Each row was made from one walk, in order. Every step used is in the known rows, and no mark comes twice. Write each row's walk.
Known rows
tati/fepi/bamo/vozug/leku/tadet: -26, -38, 6, 36, 29, 7, 11, 8, -26, 41, 66, -6, 12, 50, -16, 24, -10, 49, -30, -12
tadet/bamo: 11, 24, 17, 4, -17, 2, -11, -1, 3, -33, -32, -21, -2, -42, 30, 8, 19, -26, -17, 7
bugid/vozug: 17, 35, 13, -14, -13, -33, -11, -5, 20, -33, -34, 4, 26, -22, -8, -12, -14, -21, -6, -20
vozug/leku/tadet/bamo/voke: 2, 26, -8, -1, -8, -18, 23, 6, 7, 48, -15, 5, -31, -38, -12, -27, 9, -3, -20, 29
tadet/bamo/vozug/leku: 13, -6, 28, -4, 16, 11, -28, 14, -15, 4, 1, -18, 19, -15, -25, -14, -17, -25, 8, 14
toki/vozug/leku/tadet/bamo/voke: 2, 39, -14, 11, -16, 7, 27, 14, -4, 54, -21, 2, -11, -40, -33, -23, -17, 4, 4, 36
fepi/bamo/voke: -22, 3, -2, 17, -7, -61, 25, -38, 20, -28, 24, 8, 22, 34, 28, 13, 50, -35, -15, -32
tati/fepi/bamo/voke/leku: -33, -6, 0, 19, 11, -5, 36, -15, 43, -5, 35, -2, 6, 15, 19, 36, 59, 15, -7, -34
vozug/leku: 23, 11, 29, 13, 5, -14, -29, -17, -9, 0, -7, -3, 9, 1, -21, -5, -9, -36, -24, 0
tadet/bamo/voke/leku: 1, 26, 1, -22, -10, 1, 18, 2, 48, -3, -19, 1, -18, -51, 7, -16, 44, -22, 11, 3
bugid/vozug/leku: 29, 32, 29, -8, -4, -28, -22, 4, -1, -3, -41, 1, 29, -15, -38, -22, -35, -24, -3, -5
tadet/bamo/voke/leku/vozug/bugid: 10, 22, 7, -59, 21, 39, 17, -16, 17, -17, -17, 26, -10, -67, 16, 6, 26, -32, 38, 12
voke/leku/tadet/bamo/vozug/bugid: 6, -14, -14, -55, 25, 69, 19, 28, 8, 32, 36, 3, -23, -34, 5, 22, -17, -11, 8, 6
tati/fepi: -2, 5, 17, 25, 8, 6, -18, -12, 16, -28, 2, -12, 5, -11, 18, 37, 13, -2, -37, -21
voke/leku: 15, 8, 12, -7, 0, 8, -7, -11, 23, -12, 4, 2, -11, -15, -3, -5, 17, -20, -8, -15
bugid/vozug/leku/tadet/bamo: 22, 45, 9, -11, -20, 0, 10, 36, -12, 35, -54, -7, -7, -55, -23, -29, -34, 23, -9, 28
voke/leku/vozug: 22, 12, 23, -17, 9, 14, -10, -26, -3, -27, -7, 22, -11, -29, -10, -32, 17, 6, 19, 1
tadet/bamo/voke: -4, 30, 1, -7, -13, -25, 9, -11, 29, -24, -22, -4, -2, -40, 22, -4, 37, -38, -9, 1
voke/leku/fepi/bamo/tadet: -4, -38, -10, 36, -14, 12, -20, 7, -11, -23, -3, -25, -5, 55, 34, 23, -5, 38, 29, -11
toki/vozug/leku/fepi/bamo: 1, -1, -3, 47, -19, 20, -14, 8, -50, 5, -19, -12, 21, 43, -19, 17, -43, 26, 11, 16
bamo/vozug/bugid: 7, -23, 6, -37, 38, 12, -21, -20, 3, -27, 46, 9, 31, 15, 1, 40, -27, -72, -7, -30
fepi/bamo: -9, -3, 12, 26, -13, -32, 7, -27, -10, -40, 16, -7, 21, 35, 35, 26, 31, -22, -23, -24
leku/tadet/bamo/vozug: -4, -4, -10, -11, -1, 7, 4, 18, -6, 11, 19, -7, -11, -23, 5, -16, -6, 10, -13, 9

Write each row's walk
7, 30, 10, -29, 0, 9, 15, -14, 20, -19, -29, 17, -18, -65, 3, -42, 45, 5, 37, 19 : tadet/bamo/voke/leku/vozug
12, 22, -7, -12, -17, 32, 23, 22, 13, 26, -12, -6, -47, -51, 16, -15, 21, 24, -14, 20 : voke/leku/tadet/bamo
-8, -33, -9, 52, -16, -19, -30, -5, -29, -44, -8, -28, 14, 69, 49, 34, -12, 20, 8, -15 : leku/fepi/bamo/tadet
14, -27, 4, -1, 16, 3, -51, 12, -23, 13, 2, -2, 7, 25, -48, -25, -58, 6, 1, 11 : bamo/vozug/leku/fepi
-23, -39, 27, 36, 32, 2, -12, -4, -19, 3, 49, -18, 42, 53, -12, 38, -2, 13, -12, -23 : tati/fepi/bamo/vozug/leku
13, -15, 6, -4, 3, 28, -43, 34, -31, 10, -26, -21, 1, -12, -27, -19, -49, 17, 12, 33 : tadet/bamo/vozug/leku/fepi
1, -34, 6, 59, -8, -13, -40, 2, -46, -11, -14, -30, 13, 74, 14, 25, -31, 20, 12, 2 : vozug/leku/fepi/bamo/tadet
1, -8, -12, -27, 4, 35, 18, 28, 12, 32, 25, -1, -27, -33, -9, -26, 1, 28, 5, 12 : voke/leku/tadet/bamo/vozug
7, -18, 3, -2, 22, -12, -11, 1, -18, 43, 41, 12, -5, 18, -49, -32, -35, -3, -22, 1 : bamo/vozug/leku/tadet
-10, 29, -21, -9, -18, -26, 32, 1, 26, 15, -7, 7, -32, -45, 21, -17, 29, -3, -24, 12 : leku/tadet/bamo/voke
-14, 4, -18, 37, -15, -11, 5, -1, -24, 15, -11, 4, 21, 42, -26, 1, -26, 13, 20, 13 : toki/vozug/leku/fepi/bamo/voke
-5, -15, -11, 13, -17, 14, 0, 8, -4, -11, -5, -4, -11, 30, 23, 12, 8, 34, 3, -5 : voke/leku/fepi/bamo
-9, -52, -19, -30, 25, 50, -5, 13, -12, -7, 42, 5, 13, 49, 10, 49, -28, -4, 23, -19 : voke/leku/fepi/bamo/vozug/bugid
17, 24, 9, 11, -12, 11, 2, 16, -22, 38, -26, -10, -30, -35, -5, -13, -8, 7, -28, 33 : vozug/leku/tadet/bamo
2, 15, -24, -21, -19, 20, 4, 25, 35, 5, -42, -2, -33, -46, 7, -20, 10, 20, 18, 20 : tadet/bamo/voke/leku/fepi
-5, 13, -10, 5, -18, -48, 6, 10, -2, 9, -41, 9, 26, 30, -23, -15, -26, 21, 16, 0 : bugid/vozug/leku/fepi/bamo/voke
-9, -5, 5, -35, 26, 6, 35, -41, 5, -23, 30, 39, 11, 11, 22, 23, 40, -26, 31, -19 : fepi/bamo/voke/leku/vozug/bugid
-11, -10, -10, 25, -9, -38, 0, -8, -11, 10, -8, 5, 4, 45, -4, -2, -1, 5, -5, 4 : vozug/leku/fepi/bamo/voke
-14, -47, -16, -13, 20, 19, -16, 2, -26, -26, 40, 1, 28, 61, 22, 58, -34, -18, 2, -20 : leku/fepi/bamo/vozug/bugid
-4, 14, -25, -21, -1, -21, 38, -8, 46, 39, 23, 28, -41, -19, -15, -33, 26, 0, -16, -8 : bamo/voke/leku/tadet
-14, -45, -15, -1, 5, 17, -7, 15, -5, -7, 32, -4, 8, 49, -1, 1, -10, 37, 20, -13 : voke/leku/fepi/bamo/vozug
6, 16, 9, -27, 13, -15, 11, -35, 26, -17, 2, 37, -13, -32, -16, -45, 34, -6, 25, -4 : bamo/voke/leku/vozug
-22, -8, -27, 19, -18, -43, 10, -13, 8, -21, -2, 9, 4, 42, 26, 9, 18, 7, -11, -12 : leku/fepi/bamo/voke
